What can hang from each mark
j414: j777
j197: j777
j158: j549
j497: j70 j197 j777
j70: j497 j777
j536: j777
j777: j70 j414 j536
j549: j158 j777

(in the rows, 128 means zero)
Known rows, with every way that one mark hangs from another
(j70 (j497 j197)): [ 98 148 131 117  37 130 115 138 160 111 138  77 114  55 111 115 120 129
  88  74 109  87 126  89 181]
(j549 j158 (j777 j70 j414 j536)): [140 115 128 169 172 165 112 149 108 105  82 101 129 145 108 135  95 137
 159 131 104 136 101 173  98]
(j70 j497): [102 174 138 138  68 130 123 147 133 124 155  74 102 126 116 123 104 125
  88  68 110 106 140  64 169]
(j497 j70 j197 (j777 j414 j536)): [ 67  46 126  94  99 150 108 116 131 185 133  91 159 109  58 117 153 173
 118 136 142  62 144 146 145]
(j549 j158 (j777 j70 j536)): [161 107 131 181 148 167 113 149 136 109  94  98 132 146  66 127  87 137
 129 118  83 146  95 120 105]
(j777 (j70 (j497 j197)) j414 j536): [ 98 144 140 153  94 142 114 131 133 127 135 125 136  62 154 107 123  99
 167 109 143 102 118 175 141]
(j197 (j777 j70)): [105 183 148 150  97 143 119 150 165 137 166  99 112 217 117 118  78  86
 142 112  91 121 140  57 136]
(j158 (j549 (j777 j414 j536))): [114  70 131 153 151 149 136 125 138 136  91  81 136 168 127 139 111 156
 116 119 101  47  97 146 115]
(j777 j414): [105 152 143 118 114 137 122 132 106 119 128  80 100 184 140 144 109 148
 122 111 125  88 137 103 152]
(j497 j70 j197): [109 116 135  94  45 142 113 121 155 146 139  69 132  78  69 130 141 155
  92  86 102  96 133  61 169]
(j549 j777): [131 136 127 131 107 143 118 140 152 116 133  61 123 157  92 129  98 146
  65 109  95 107 112  66 136]
(j497 j70 (j777 j414)): [ 52 104 133  78 115 139 113 145 110 173 140  69 127 181  73 131 129 178
  92 120 131  90 171  94 159]
(j497 (j777 j536)): [116  60 135 145 108 150 116 127 136 170 141  91 137 216  45 119 101 152
  82 135 125  90 137  96 139]
(j158 (j549 (j777 j70 j414 j536))): [120 104 139 170 165 152 135 138 135 135  89 105 140 165 132 131  97 130
 141 120 100  72  91 157 105]
(j70 j777): [159 161 161 137 111 139 123 168 141 125 142  62 106 203 115 134 110 142
  79 121 117 129 124  57 163]
(j197 (j777 (j70 j497))): [ 78 214 144 159  77 128 118 171 172 136 188 104 108 165 134 107  78  73
 141  93  94 122 151  65 145]
(j70 (j497 j197 (j777 j414))): [ 38 128 116  85  68 128 112 150 139 132 138  78 117 100 112 109 124 152
  88 107 140  65 151 139 186]
(j414 (j777 j70 j536)): [135 132 151 174 134 159 100 141 156 139 150 118 141 233 106 130  76 108
 145 151 118 114 108  69 118]
(j536 (j777 (j70 (j497 j197)) j414)): [ 75 173 142 135  63 139 106 169 113 106 120  81 122  95 133 109 105 107
 142 124 143  74 116 135 175]
(j536 j777): [131 132 150 141  80 146 117 152 109 130 126  55 118 223  68 135  90 144
  90 122 117  81 116  49 166]
(j197 j777): [ 99 152 138 132  80 136 122 135 162 144 169  79 110 217 105 127  90 116
 113 112  92 100 141  53 144]
(j158 (j549 j777)): [122 116 131 128 112 143 136 145 161 121  99  56 120 169  91 142  97 151
  64  85  72  62 105  62 149]
(j777 (j70 j497) j414 j536): [ 88 165 149 175 126 138 119 148 107 136 146 118 125 126 161 116 104  99
 166 105 141 119 128 155 131]
(j536 (j777 (j70 j497) j414)): [ 69 195 151 159 102 136 114 180  87 120 134  79 111 165 147 117  85 103
 142 115 140 102 131 116 160]
(j414 (j777 j70)): [117 177 146 135 122 150 101 155 160 110 148  98 117 233 108 136  67 114
 124 138 103 107 124  36 141]

Rows
[118 129 119 119 144 150 118 152 110  84  88  62 106 153 105 145  98 165
 103 117  92 113 113 132 132] -> (j549 j158 (j777 j414))
[151 111 164 158 153 145 122 154 108 151 139  86 126 213 151 135 125 147
 129 151 144 113 117 139 131] -> (j70 (j777 j414 j536))
[120 169 126 136 158 155 116 164 112  77  85  82 110 150 117 139  89 141
 135 118  92 131 117 136 116] -> (j549 j158 (j777 j70 j414))
[115 112 150 146  97 133 113 158 138 140 148  90 135  89 167 115 143 135
 129 131 152  97 108 173 158] -> (j70 (j497 j197) (j777 j414 j536))
[153  69 122 166 133 161 114 136 134 111  95  79 130 149  46 136  97 167
  98 117  86 127 100 117 111] -> (j549 j158 (j777 j536))
[ 98 151 134 181 148 142 113 151 126 123 148 103 139 100 157 108 105 109
 149 121 129 127 110 162 106] -> (j549 (j777 (j70 j497) j414 j536))
[ 59 162 147 181 124 134 117 148 143 154 176 127 127 163 173 107  95  80
 192 121 128 109 137 148 112] -> (j197 (j777 (j70 j497) j414 j536))
[ 58 109 129 140  76 132 113 123 169 152 167 110 138  93 154 106 124 109
 167 129 132  66 124 163 140] -> (j70 (j497 (j197 (j777 j414 j536))))
[ 52  88 125  57  80 141 109 129 134 162 124  73 138 116  72 121 146 180
  91 124 133  64 158 115 172] -> (j497 j70 j197 (j777 j414))
[105 157 165 109 128 138 114 170 110 151 151  58 118 168 140 145 142 166
 108 121 132 128 145  89 154] -> (j497 (j70 (j777 j414)))
[127  92 130 150 155 149 115 124 126 137 126  85 140 153 126 131 113 155
 119 144 127  97 104 151 104] -> (j549 (j777 j414 j536))
[ 93 154 149 197  89 137 115 147 174 160 188 120 131 165 130 103  89  72
 163 102 108 124 129 107 124] -> (j197 (j777 (j70 j497) j536))
[ 81 198 146 137 121 139 116 146 141 129 157 105 108 214 160 125  86  90
 173 127 112 110 143 111 126] -> (j197 (j777 j70 j414))
[129  86 120 153 160 160 113 133 107 109  91  81 127 151  93 145 104 172
 127 134 104 114 103 165 108] -> (j549 j158 (j777 j414 j536))
[122 103 167 141 146 146 115 151 108 179 146  79 142 166 129 138 148 166
 131 146 140 125 128 120 129] -> (j497 (j70 (j777 j414 j536)))
[ 98 139 150 171 136 148 117 131 143 156 155 126 130 214 145 119  93  96
 195 147 124 106 126 143 102] -> (j197 (j777 j70 j414 j536))
[123 110 140 161  75 152 114 120 187 152 150 126 148 150  98 104 102  87
 163 134 105  94 110 112 125] -> (j497 (j197 (j777 j70 j536)))
[ 61  76 120 120  89 137 112 129 139 157 136 102 140  96 102 102 132 147
 111 127 152  62 136 172 158] -> (j70 (j497 j197 (j777 j414 j536)))
[ 94 168 135 157 102 134 134 175 166 108 122  75 119 108 124 120  87 104
  90  61  72  92 114  83 150] -> (j158 (j549 (j777 (j70 j497))))
[105 126 137 161  84 150  97 142 185 127 158 119 151 112 119 109  95 101
 144 134 121  97 101  98 144] -> (j414 (j777 (j70 (j497 j197)) j536))
[ 99 106 143 150 148 151 115 139 110 162 123 116 136 216 100 117  99 131
 136 146 143  96 142 148 125] -> (j497 (j777 j70 j414 j536))
[ 92  50 124 110 102 149 112 115 127 155 115 100 144 150  78 116 126 163
 114 152 147  53 129 162 147] -> (j497 j197 (j777 j414 j536))
[ 78 215 146 143 110 132 121 164 112 109 146  99 103 123 169 121  98 100
 144  88 129 120 144 123 155] -> (j777 (j70 j497) j414)
[100 159 145 181 125 147  99 153 164 134 172 117 138 184 129 117  78  93
 150 127 121 119 118  80 131] -> (j414 (j777 (j70 j497) j536))
[103 172 153 147 120 148 113 163  79 116 113  78 115 213 121 132  88 118
 145 139 135  90 119 104 149] -> (j536 (j777 j70 j414))
[ 96 117 129 119 137 140 138 147 136 107  90  63 113 164 130 147 105 157
  92 104  91  55 110 118 142] -> (j158 (j549 (j777 j414)))
[123 132 150 188 111 149 118 129 167 163 161 124 136 217 105 113  85  87
 165 129 104 117 126  92 108] -> (j197 (j777 j70 j536))
[152 116 139 182 136 157 114 133 150 137 130 100 149 155  96 114  95 115
 119 123 106 127  97 110 102] -> (j549 (j777 j70 j536))
[129 121 153  99  66 143 110 156 159 148 147  60 133 108  91 127 153 158
  81 106 110 111 126  62 172] -> (j497 (j70 j777) j197)
[ 99 119 140 152 102 149 114 117 165 148 140 132 141 154 145 112 108  99
 192 152 126  81 117 164 118] -> (j497 (j197 (j777 j70 j414 j536)))
